Known rows, with every step that occurs
rume/mivek: [-2.45 -1.79 -0.43  0.30 -1.02 -1.45  0.36  0.09  0.68 -0.32  1.64 -0.67
  0.39 -0.14  1.88  1.24  0.19 -0.12 -0.15  0.92 -1.74  1.18  0.15  1.87]
demomin/tolumu: [ 2.47 -0.86 -1.46  0.71  0.22  1.50  0.61 -0.80  0.90 -0.40 -0.21  0.33
  1.19  1.72  1.44  2.97  0.09 -1.04 -0.91  0.83 -0.34 -2.15 -0.73  0.10]
fonez/kazal/mivek/bava/lupunu: [-0.98  2.75 -0.73  0.66 -2.43  0.35 -2.85  2.39  0.86  2.67  1.35 -1.53
  1.61  1.58 -0.79  1.94 -4.88  0.96 -0.34 -0.49  1.56 -1.35 -1.25  1.39]
lupunu/kazal: [-1.73  0.27 -1.05 -2.94 -0.73  0.36  0.88  0.76  1.01 -2.26  1.21  0.63
 -0.49  1.73  0.36 -0.78  0.55 -0.46 -0.13  0.46  1.86 -0.29  1.91  0.23]
fonez/bava: [-2.28  0.46  1.07  1.58  2.03  0.19 -0.72  1.10 -1.50  1.27  1.47  1.19
 -1.76 -0.54 -1.13 -0.32  1.37  0.32  0.57  0.30  0.09 -2.50 -1.02  1.39]
lupunu/kazal/rakas: [-2.26  2.50 -1.77 -4.06 -2.93  1.11 -0.62  1.27  0.49 -1.71  0.36 -0.30
 -1.13  0.07 -0.29 -1.77 -0.79 -0.94 -1.77  0.44  2.30 -0.92  3.04  1.60]
bava/lupunu/kazal/tolumu: [ 0.01  1.62 -3.38 -3.11 -4.98  1.48 -0.06  2.00  0.99 -2.35  1.52  1.30
  2.55  0.97  1.79 -0.81 -3.92  0.77  0.31  0.60  3.49  0.39  0.85  1.90]
kazal/tolumu: [ 1.58  0.74 -0.57 -1.11 -3.06  0.00 -0.70  0.00 -0.95 -0.62 -0.44 -0.62
  2.05 -2.02  0.56  0.25 -3.31  0.23  0.66  0.32  0.55  0.74 -0.74  2.00]
mivek/bava/lupunu: [-1.06  1.11 -1.88  1.00 -3.64  1.11 -0.77  1.15  1.03 -0.49  1.94  2.10
  2.09  2.85  1.27  2.51 -2.40 -0.42 -0.14 -1.14  2.87  0.27  0.36  0.62]
rakas/bava/lupunu/kazal/tolumu/demomin: [-2.41  0.86 -2.34 -2.18 -2.98  1.58 -2.70  2.88  0.24 -3.10  4.32  1.34
  0.99  1.94 -0.75  0.07 -4.55  0.90 -0.66  2.57  4.33  0.36 -3.91  1.54]
rume/mivek/bava/lupunu: [-3.48 -0.70 -2.31  1.36 -4.61 -0.27 -0.44  1.21  1.77 -0.70  3.54  1.32
  2.45  2.87  3.10  3.86 -2.15 -0.52 -0.29 -0.10  1.06  1.40  0.29  2.37]
veti/bava/lupunu/kazal: [-2.81  2.31 -3.05 -2.38 -0.50  2.21 -0.65  1.29  0.65 -2.06  4.96  1.96
 -1.86  3.23  0.04 -1.69 -1.86  0.49  0.06 -2.28  4.51 -0.75  1.21 -1.58]
demomin/tolumu/bava: [ 2.18 -2.64  0.12  0.53  0.91  3.65  0.90  0.14  1.12 -0.73  1.61  0.44
  0.54  1.05  1.28  3.15  0.92 -1.35 -0.65  2.44  1.05 -2.94 -0.89 -2.34]
rume/mivek/bava: [-3.75 -1.59 -0.51  0.29 -3.53 -1.53 -0.47 -0.06  0.93 -1.21  2.65 -0.09
  1.43  1.51  2.33  4.02 -1.10 -1.59 -0.18  0.06  0.12  1.65  0.68  2.67]
veti/bava/lupunu: [-1.14  2.16 -1.89  0.53  0.15  1.83 -1.53  0.46 -0.41  0.12  3.91  1.39
 -1.18  1.55 -0.31 -0.99 -2.42  0.93  0.17 -2.64  2.64 -0.44 -0.75 -1.89]
veti/kazal/rakas: [-0.39  2.84 -1.42 -2.03 -2.43  0.35 -3.06 -0.41 -2.07  2.47 -0.96 -4.17
 -1.72 -1.69 -1.27 -2.24 -3.26 -0.91 -2.21 -0.53  1.35 -1.80  0.96  1.11]
fonez/bava/lupunu: [-2.13  1.46 -0.71  2.58  0.89  1.43 -0.81  2.30 -0.70  1.75  2.31  2.48
 -0.78  0.92 -0.40 -0.68  0.24  1.21  0.36  0.23  1.24 -2.69 -1.32  1.18]
demomin/tolumu/bava/lupunu/kazal/mivek: [ 0.15 -0.88 -1.92 -1.97 -0.94  3.78  0.79  2.40  3.10 -2.22  3.46  1.22
  1.44  2.69  2.50  1.81 -1.31 -0.14 -0.92  3.91  3.67 -2.65 -0.33 -2.77]
lupunu/kazal/rakas/sumuk: [-1.58  3.68 -1.56 -3.84 -2.93 -1.34 -2.57  0.43  0.76 -2.82 -1.45 -1.18
 -1.33 -0.80  0.37 -3.44 -0.94  0.22 -0.80  0.03  1.93 -1.74  1.51  1.81]
tolumu/demomin: [-0.23 -1.78  1.52  0.68  1.26  0.37 -0.54  1.03  1.24 -0.39  0.50  0.46
 -1.03  0.37 -1.77  2.13  0.11  0.36 -1.02  1.76  0.64  0.35 -1.39 -1.59]
tolumu/bava/lupunu: [-0.10 -0.94 -0.29  0.86 -0.47  3.30  0.23  2.13  1.08  0.21  2.63  1.45
  0.35  0.71  0.55 -0.01 -0.32  0.64 -0.05  1.44  2.44 -0.95 -0.62 -2.81]
kazal/fonez/bava/lupunu: [-2.25  1.23 -1.42  2.14 -2.36  2.70 -1.20  2.22 -0.93  2.95  0.79  1.08
 -2.01  0.35 -0.97 -2.05 -3.46  0.30  0.49  0.80  2.36 -1.66 -1.02  2.47]
tolumu/bava/lupunu/kazal: [-1.80 -0.81 -1.25 -2.04 -1.24  3.70  1.10  2.96  2.04 -2.06  3.83  2.08
 -0.11  2.43  0.90 -0.81  0.27  0.17 -0.18  1.92  4.47 -1.23  1.31 -2.51]
sumuk/rakas/bava/lupunu: [-3.52  1.87 -2.67  0.22 -2.49  0.19 -3.20  1.39 -1.49 -0.81  0.86 -1.11
 -0.48  2.00  2.59 -1.27 -1.05  1.07  0.39  0.02  3.09  0.67 -3.50  2.06]
fonez/bava/lupunu/kazal/mivek/rume: [-4.62  2.67 -0.79 -2.16  0.51  2.14 -0.75  2.55  1.07 -0.87  2.47  2.08
  0.92  2.63  1.03  0.34  0.24  1.32  1.43  0.24  2.58 -2.88 -2.67  2.21]

Rows
[-6.05  3.18 -2.80 -4.53 -2.81  0.84 -3.31  1.58  0.27 -3.61  0.88 -1.53
  1.26  3.92  4.00 -0.31 -1.07  1.00  1.37  0.15  4.52  0.56 -4.79  3.04] -> sumuk/rakas/bava/lupunu/kazal/mivek/rume
[-3.77  1.46 -1.82 -0.28  0.19  1.65  0.02  3.06  0.45 -0.46  3.52  3.10
 -1.28  2.53 -0.07 -1.44  0.84  0.74  0.26  0.70  3.11 -2.97  0.63  1.38] -> fonez/bava/lupunu/kazal
[-2.17  4.82 -2.71  0.40 -1.14  2.29 -4.80  2.56 -2.04  3.61  1.75 -2.47
 -1.13  0.54 -2.86 -2.59 -4.14  0.94 -2.25 -0.61  0.59 -3.57 -3.08  3.39] -> fonez/kazal/rakas/bava/lupunu
[-4.14  0.60 -0.74 -1.67 -2.05  1.90 -0.29  1.82 -0.78  0.24  1.22  0.37
 -3.59  0.65 -1.36 -2.49 -1.64 -1.16  0.61  1.36  3.15 -1.73  1.15  3.03] -> lupunu/kazal/fonez/bava
[-1.23  1.85  0.95 -0.33 -1.37 -0.88 -2.80  1.29 -0.16  2.23  0.44 -2.87
  0.56  0.24 -1.54  2.21 -3.69 -0.13 -0.20 -0.47  0.51 -1.22 -0.97  1.75] -> fonez/kazal/mivek/bava
[-0.06 -0.11 -1.87 -2.41 -3.57  1.92 -0.66  3.01  2.13 -2.80  2.19  1.83
  1.50  1.33  0.05  1.23 -3.71  1.05 -0.57  2.43  4.26  0.79 -0.45  0.34] -> bava/lupunu/kazal/tolumu/demomin
[-4.34  3.82 -2.45 -1.45 -1.97  2.53 -1.51  3.53 -0.12  0.06  2.71  2.25
 -1.90  1.01 -0.64 -2.42 -0.49  0.32 -1.27  0.73  3.56 -3.58  1.63  2.68] -> fonez/bava/lupunu/kazal/rakas
[-1.71  0.95 -3.52 -2.33 -5.20  2.94  0.36  1.92  1.59 -0.59  0.57  0.48
 -0.88  2.54  0.69 -2.29 -4.13 -0.41 -0.30  0.90  4.06  0.62  1.99  1.38] -> bava/lupunu/kazal/fonez
[-2.38  2.65 -3.93 -2.92 -4.23  1.29 -2.06  1.81 -0.83 -2.67  3.71  0.77
  2.05  1.65  1.01 -2.03 -4.74  0.47  0.22  0.80  3.45 -0.07 -2.54  3.15] -> rakas/bava/lupunu/kazal/tolumu
[-2.76  4.07 -3.04  0.17 -2.54  1.73 -3.53  1.57 -1.52  0.63  1.96 -0.09
 -0.09  0.37 -0.75 -2.47 -3.40  0.30 -1.97  0.04  1.66 -1.29 -2.60  2.14] -> kazal/rakas/bava/lupunu
[ 0.61 -1.82 -3.38 -1.77 -4.34  6.50  1.35  1.98  2.66 -1.27  2.18  0.98
 -0.24  3.50  1.83  0.83 -3.17 -1.66 -0.90  3.34  5.18 -2.28  1.02 -1.08] -> demomin/tolumu/bava/lupunu/kazal/fonez
[-2.67  0.24 -0.22 -3.79 -0.82  4.14  0.31  2.42  2.69 -2.50  2.67  1.01
  2.23  2.55  2.03  0.90 -0.27  0.69  0.99  1.54  3.89 -1.14 -1.87 -1.81] -> tolumu/bava/lupunu/kazal/mivek/rume
[-3.81  1.90 -3.29 -1.56 -1.15  1.28 -1.21  1.95  0.00 -2.09  4.12  1.39
 -0.07  3.66  0.33 -2.26 -1.35  0.41 -0.37  0.59  2.98 -0.88 -1.68  1.19] -> rakas/bava/lupunu/kazal
[-2.35  2.15 -1.79 -3.75 -1.56  1.95 -0.08  1.40  2.54 -2.15  0.81  0.88
  2.79  3.12  2.16  0.71 -1.14  1.03  0.90 -0.04  2.42 -0.37 -1.63  0.80] -> bava/lupunu/kazal/mivek/rume
[-3.72  0.96 -2.79 -3.16 -4.98  0.83 -3.82  3.19 -0.22 -4.06  2.25 -0.64
  0.04  2.13  1.76  0.35 -3.69  1.01  0.05  2.55  6.23  1.67 -3.74  2.75] -> sumuk/rakas/bava/lupunu/kazal/tolumu/demomin
[-2.92  1.15 -3.53 -2.28 -7.71  2.88 -0.38  1.81  1.75 -1.54  1.55  1.10
  0.28  4.00  1.13  0.42 -5.46 -1.81 -0.17 -0.03  5.86  0.98  2.54  2.22] -> mivek/bava/lupunu/kazal/fonez
[-1.30  2.41 -1.71 -0.43 -4.00 -0.65 -3.18  0.66 -0.30  1.75  1.73 -2.47
  1.39  1.43  0.64  0.93 -5.90 -0.20 -0.60 -0.35  3.40 -0.16 -0.86  0.06] -> veti/kazal/mivek/bava/lupunu
[-1.37  0.19 -1.94 -2.43 -6.21  1.88 -1.45  2.80  2.27 -3.75  3.20  2.51
  2.62  2.87  0.62  4.03 -5.00 -0.32 -0.46  1.43  6.00  1.20  0.13  1.31] -> mivek/bava/lupunu/kazal/tolumu/demomin
[ 1.47 -0.18 -0.82 -0.26 -3.56  3.39 -0.55  2.07  0.14 -0.43  2.19  0.94
  2.46 -1.37  1.18  0.22 -3.64  0.76  0.73  1.84  3.06 -0.23 -1.40 -0.81] -> kazal/tolumu/bava/lupunu
[-5.12  2.04 -3.81 -2.65 -3.27  0.45 -2.33  2.12 -0.42 -3.06  2.02 -0.70
 -1.14  3.82  2.97 -2.02 -0.58  0.51  0.20  0.46  5.02  0.41 -1.66  2.37] -> sumuk/rakas/bava/lupunu/kazal
[ 0.76 -1.73 -2.72 -1.36 -0.91  5.27  1.65  2.09  2.97 -2.39  3.62  2.39
  1.00  4.09  2.41  2.16  0.41 -0.68 -1.02  2.81  4.01 -3.35  0.78 -2.37] -> demomin/tolumu/bava/lupunu/kazal
[-4.66  3.45 -2.24 -3.72 -2.15  0.84 -2.70  1.21 -1.42 -2.16  2.27 -0.85
 -1.67  0.80 -1.15 -3.01 -1.70 -1.09 -1.96  0.58  2.30 -1.43 -0.35  2.72] -> lupunu/kazal/rakas/bava
[-5.23  1.98 -4.41 -3.14 -6.63  1.94 -2.84  2.13 -0.75 -1.97  0.67 -2.00
 -2.39  3.27  2.48 -3.30 -4.13 -0.42  0.31  1.04  6.12  1.44 -1.35  3.73] -> sumuk/rakas/bava/lupunu/kazal/fonez
[-3.71  3.45 -2.03 -4.24 -0.28  2.57 -1.51  0.71  1.19 -2.64  3.91  0.90
  0.57  3.24  1.14 -0.03 -2.36  0.98  1.15 -2.58  4.01 -0.76 -2.04 -0.85] -> veti/bava/lupunu/kazal/mivek/rume
[-5.26 -0.62 -3.28 -1.54 -5.38 -0.03  0.37  1.97  2.76 -2.98  4.73  1.90
  1.88  4.44  3.58  3.06 -1.58 -0.95 -0.41  0.40  2.96  1.16  2.30  2.72] -> rume/mivek/bava/lupunu/kazal
